Known rows, with every way that one mark hangs from another:
poze{benitet pako}: [-0.944 -1.701 -0.460 -0.306 -0.488 -0.607 -1.010  1.104  0.624  1.950
 -0.635 -1.409 -0.483 -2.878  2.486 -2.270  1.905 -1.084  1.625  2.091
 -0.069  0.893]
benitet{pako ralifi}: [ 0.717  0.055 -1.438 -2.347  1.436  0.227 -1.814 -1.814  0.615  0.073
  0.138 -0.100 -1.739  0.704 -2.007 -0.391 -0.046  2.028 -1.615 -0.197
 -4.197 -0.924]
fominar{poze ralifi{pako setad}}: [-1.434 -1.726  0.849 -1.633 -2.621 -0.201 -1.588 -1.163 -1.176 -0.377
  0.492  1.862  2.279  1.667 -0.686  2.979 -1.656  0.742  1.313 -0.506
  1.883  0.120]
benitet{pako ralifi setad}: [-0.098 -0.536 -1.349 -1.815  1.681  2.144 -2.061 -2.159  1.046  1.158
  0.671 -0.368 -1.245  1.710 -1.200 -0.216 -0.153  2.584 -2.040  0.325
 -3.274  0.367]
fominar{poze{benitet}}: [-1.055 -0.975 -0.908 -1.136 -0.416 -0.921 -0.697 -0.229  0.637  1.022
  0.715  1.194 -1.555  0.747  1.424 -0.373  0.911 -1.143 -0.303  1.621
  1.086  0.893]
poze{setad}: [ 0.782 -3.306  0.321  1.115  0.414 -0.575 -0.174  1.114 -0.662  1.518
  0.082  0.571 -0.067 -0.367 -0.505  0.664  0.411 -0.249  1.733  1.307
  0.227  1.180]
pako{fominar{benitet}}: [ 0.543  0.486 -0.912 -1.622 -0.061 -0.755 -2.006 -1.181  0.726 -2.014
  2.752 -1.123 -1.459  1.524 -0.701 -2.616  4.329 -0.311  2.866 -0.529
  1.226  1.307]
pako{fominar}: [ 1.041  0.729  0.181 -0.205  0.453 -0.683 -2.151  0.312  0.655  0.319
  1.144  0.046 -1.102  0.185 -0.599 -2.247  3.643 -0.314  1.913 -1.265
 -0.180  0.972]
fominar{benitet poze ralifi}: [-0.805 -2.502 -0.307 -0.643 -1.099 -1.465  0.884 -2.613  0.644 -3.269
  4.410  0.739 -0.751  2.751 -0.463  0.535 -0.164  0.383  0.845  0.912
  4.426  0.666]
fominar{ralifi}: [ 0.489 -1.551  0.239  1.899  0.157 -0.552  1.156 -0.257 -0.129 -1.126
  1.608 -0.692  0.250  0.009 -0.106  0.088 -0.826  0.721  0.364 -0.035
  1.738  0.219]
ralifi{pako setad}: [-1.288  0.487  0.049 -2.961 -2.050  1.258 -2.643 -0.208 -2.017  0.334
 -2.462 -0.144  2.944  0.367 -0.362  2.427 -0.783  0.465  1.866 -0.572
 -0.842  0.007]
pako{fominar{poze{benitet}}}: [ 0.053 -0.236 -0.614 -1.182  0.079 -1.460 -2.817  0.136  1.321  1.285
  1.797  1.059 -2.490  0.816  0.652 -2.713  4.519 -1.252  1.715  0.037
  0.808  1.701]
ralifi{pako{fominar setad}}: [ 3.216  1.085  0.039 -2.601 -0.521 -0.322 -3.794  1.804 -0.629  1.667
  1.033  0.889  1.480 -0.070 -1.533 -1.018  5.910  0.428  5.206  0.455
 -0.418  1.470]
pako{fominar setad}: [ 1.840  0.799  0.407 -0.260  0.361 -0.991 -2.690  1.959  0.143  1.533
  2.920  1.170 -0.753  0.481 -0.807 -2.946  6.333  0.013  4.809  0.646
 -0.836  2.257]
poze{fominar pako}: [ 0.006 -2.929  1.871  0.278 -0.595 -1.594 -0.470  1.130  1.693  2.765
 -0.382 -0.295 -1.517 -0.946 -0.026 -2.360  1.524 -1.198  2.462  0.903
  0.179  0.309]
pako{fominar{poze} setad}: [ 1.189  0.182  0.845 -0.984 -0.275 -1.655 -3.041  1.411  0.804  1.942
  3.955  3.552 -1.388  1.688 -0.912 -2.183  6.201 -0.267  4.106  0.727
  0.036  2.344]
ralifi{pako{fominar{benitet}} setad}: [-0.770  0.865 -0.821 -4.402 -2.203  0.542 -4.387 -1.224 -1.452 -1.571
  0.170 -1.233  1.599  1.638 -1.039  0.029  3.167  0.131  4.492 -1.191
  0.321  1.189]
fominar{benitet{pako} ralifi setad}: [ 0.153 -2.132 -1.739 -2.155 -0.184 -0.604 -0.780 -2.265  0.311 -2.464
  5.112  0.358 -1.331  3.102 -1.803  0.543  0.565  1.024  1.038  1.945
  3.144  2.371]
benitet{fominar ralifi{pako} setad}: [ 2.652  0.002 -1.803 -3.595  0.913  2.959 -4.119 -2.160  0.111  0.756
 -0.577  0.671  3.615  1.737 -0.144  0.589 -0.430  2.101 -1.122  0.144
 -2.017  0.795]
benitet{fominar{poze} ralifi{pako} setad}: [ 2.037 -0.665 -1.198 -4.322  0.198  2.215 -4.405 -2.766  0.725  1.229
  0.357  3.124  3.109  3.027 -0.235  1.327 -0.579  1.791 -1.715  0.175
 -1.109  0.915]
poze{benitet pako{fominar setad}}: [ 0.779 -0.967  0.041 -0.548 -0.200 -1.454 -3.413  2.898  0.664  3.390
  1.931 -0.421 -1.233 -2.414  1.664 -4.837  7.535 -0.999  6.008  2.614
 -0.836  2.910]
benitet{ralifi}: [ 0.784  0.081 -0.595 -1.675  0.779 -0.176  0.370 -0.970  0.062 -0.547
  0.246 -0.253 -0.295  0.125 -0.138 -0.733 -0.876  1.210 -1.259  0.259
 -1.396 -1.783]
benitet{pako{fominar{ralifi}} setad}: [ 0.617 -1.132 -0.371  1.271  1.379  1.209 -3.293 -1.162  1.516  1.039
  2.871 -0.670 -1.675  1.689 -1.758 -1.545  3.254  1.713  1.207 -0.997
 -0.404  3.182]
benitet{pako{fominar{poze}} ralifi{setad}}: [-1.513  0.167 -0.446 -3.819  0.064 -0.487 -5.103 -2.262  0.635  0.832
  1.294  2.044 -2.612  2.628 -2.334 -1.148  2.026  1.558  0.304 -1.683
 -4.670  0.420]

Rows:
[-0.060 -3.866 -1.127  1.492  1.903  0.635 -1.313 -0.395  1.842  2.253
  1.350 -2.718 -4.058  2.032 -0.038 -2.382  1.793  0.211  1.442  2.238
  0.312  3.347]  poze{benitet{pako setad} fominar{ralifi}}
[ 1.399 -3.180  0.664  0.273 -0.002 -1.806  1.255  0.600  0.896  0.908
  2.916  0.876 -1.592  2.500 -0.782 -0.726  0.129 -0.639  1.601  1.689
  3.745  1.299]  poze{fominar{ralifi setad}}
[-0.263 -2.036 -0.137 -0.401 -0.443 -0.422 -1.452 -2.128  1.560 -1.782
  5.670  0.361 -1.250  3.563 -0.371 -1.833  3.427  0.450  2.288  0.044
  4.464  2.612]  pako{fominar{benitet{setad} poze ralifi}}
[ 1.931 -0.939  0.092 -0.304  0.066 -1.467 -1.193  0.454  0.448  0.004
  4.083  1.323 -0.507  1.281 -0.585 -1.576  2.904 -0.105  2.076 -0.157
  3.283  1.894]  pako{fominar{ralifi setad}}
[ 1.307 -0.246 -1.985 -2.097  2.463  2.872 -5.098 -3.055  1.371  1.223
  0.829  0.904 -0.016  2.742 -1.172 -0.596 -0.069  2.550 -2.315 -0.160
 -4.954  2.324]  benitet{fominar pako ralifi setad}
[ 0.632 -7.824  1.428  1.500 -0.570 -2.655  0.518  0.637  0.988  0.799
  2.804 -1.431 -1.801  0.100 -0.868 -2.117  1.829 -0.794  5.590  3.040
  3.435  1.971]  poze{fominar{benitet ralifi} pako setad}
[ 0.196 -0.707 -1.108 -2.235  0.735 -0.268 -2.578 -0.876  1.628  1.543
  2.375  0.654 -2.201  1.704  1.153 -3.229  3.896  0.005  0.476  0.665
  0.211  1.357]  pako{fominar{poze{benitet{ralifi setad}}}}
[ 1.031 -2.089  1.327 -0.219 -0.882 -1.956 -1.608  1.056  1.036  1.492
  3.467  1.240  0.121 -0.967  0.141 -2.280  3.503 -0.390  3.093  0.403
  2.817  1.614]  poze{pako{fominar{ralifi setad}}}
[-0.612 -2.050  0.913 -0.393 -0.527  1.354 -4.205 -1.236  1.865  2.747
  1.524  3.605  1.796  1.557  1.165 -0.099  0.687  0.086 -0.416  0.519
  0.071  3.165]  benitet{fominar{poze{pako}} setad}
[ 1.268 -1.976 -0.512 -2.661 -1.915 -1.025 -0.990 -1.217 -0.474 -2.229
  4.500  1.594  1.333  2.557 -1.323  1.356  2.229  0.957  3.943  2.436
  4.130  1.200]  fominar{benitet poze ralifi{pako{setad}}}
[-0.820 -0.496  0.761  0.893 -0.455 -0.666 -1.934 -0.124 -0.532 -0.578
  1.929 -0.607 -0.227  0.723 -0.432 -1.507  2.186  0.387  3.039 -1.683
  0.347  1.518]  pako{fominar{ralifi{setad}}}
[ 2.162  0.444 -1.435 -5.351 -1.371 -0.280 -3.214 -0.652 -0.148 -1.047
  2.177  0.509  1.239  1.878 -1.317 -0.081  4.299 -0.367  3.411  0.634
  3.180  1.385]  ralifi{pako{fominar{benitet setad}}}
[-0.325 -0.638 -1.996 -4.109 -0.390 -0.054 -1.979 -1.907  0.468 -1.297
  3.546  0.865 -1.660  3.284 -1.612  0.640  1.414  0.124  0.713  1.786
  1.382  2.207]  fominar{benitet{pako} setad}
[ 1.325 -3.961  1.021  1.544  0.016 -2.504 -1.610  0.511  0.782  0.984
  3.641  2.225 -1.459  0.942 -1.314 -1.107  3.137 -0.235  2.929 -0.180
  2.465  1.948]  pako{fominar{poze{setad} ralifi}}
[ 1.187 -2.949 -0.905 -1.671  0.972 -2.046 -2.752  0.340  0.821  2.034
  2.058  1.387 -2.644  0.743  0.179 -2.680  4.161 -0.665  2.092  1.294
 -0.141  1.316]  pako{fominar{poze{benitet{ralifi} setad}}}
[-0.005 -2.533  0.970 -0.446 -1.145 -0.459 -0.806  0.001 -0.616  0.487
 -0.660 -1.152  0.469  1.553 -1.116  0.576 -0.575  0.140  3.236 -0.012
  1.189  0.430]  poze{fominar{ralifi{pako setad}}}
[ 0.261 -2.245 -0.598 -2.933 -0.443 -1.298  0.321 -0.534  1.042 -0.530
  3.073  0.329 -2.278  3.776 -0.716 -1.302  1.593 -1.290  2.265  2.527
  3.642  1.653]  poze{fominar{benitet setad}}
[-0.681 -4.941  2.007  0.049 -1.328 -1.915 -1.032  1.011  0.793  3.267
  1.044  3.250 -0.175 -1.016 -0.045  0.491  0.818 -0.785  1.885  1.766
  1.133  1.045]  fominar{poze{pako setad}}
[ 0.723 -1.986 -1.199 -1.500 -0.937  1.537 -0.224 -2.238 -0.397 -2.827
  2.440 -2.271  2.433  1.997 -0.378  1.160  0.210  1.504  1.934  1.341
  4.528  1.230]  fominar{benitet{setad} ralifi{pako}}
[ 1.969  0.522 -1.139 -3.159  0.586 -1.156 -2.300 -0.260  0.203 -1.380
  4.650 -0.178 -1.375  1.789 -1.051 -3.862  6.297  1.169  4.792  1.623
 -0.687  1.259]  pako{fominar{benitet{ralifi}} setad}
[ 0.379 -3.212  0.668 -0.121 -0.111 -1.838 -1.323  3.111  1.175  4.268
  0.840 -0.690 -2.431 -1.368  1.512 -4.377  5.057 -1.591  5.629  4.205
 -0.383  2.461]  poze{benitet fominar pako{setad}}
[ 1.827 -2.243 -0.707 -3.775 -1.327 -1.180 -3.758 -0.746 -0.008 -0.190
  1.845  1.436  0.464  1.672 -1.959  0.237  4.351 -0.431  4.093  0.457
  2.578  1.430]  ralifi{pako{fominar{benitet poze{setad}}}}
[ 2.925  0.538 -0.810 -3.778 -0.068  0.223 -1.313  0.386 -1.006  0.522
  0.097  0.564  1.994  0.005 -1.079  0.220  1.498  1.852  1.859  1.645
 -1.827 -1.161]  benitet{ralifi{pako{setad}}}
[ 1.589  0.772 -1.154 -2.524  1.821 -0.351 -3.771 -1.526  1.205  0.380
  1.105 -0.136 -2.778  0.788 -2.517 -2.420  3.171  1.861  0.071 -1.355
 -4.303 -0.132]  benitet{pako{fominar} ralifi}
[ 1.498 -1.894 -1.844 -2.214  2.155 -0.963 -2.217  0.539  1.226  2.755
  1.048 -1.056 -4.749  1.553 -0.935 -3.775  3.850  0.449  2.703  3.507
 -4.060  1.584]  poze{benitet{pako{setad} ralifi} fominar}
[ 0.742 -5.259 -0.106 -0.216  0.411 -1.635  0.101  0.183  0.561  0.373
  1.712 -1.021 -2.652  2.278 -1.404 -1.302  1.865 -1.162  3.930  2.667
  2.044  1.838]  poze{fominar{benitet} setad}
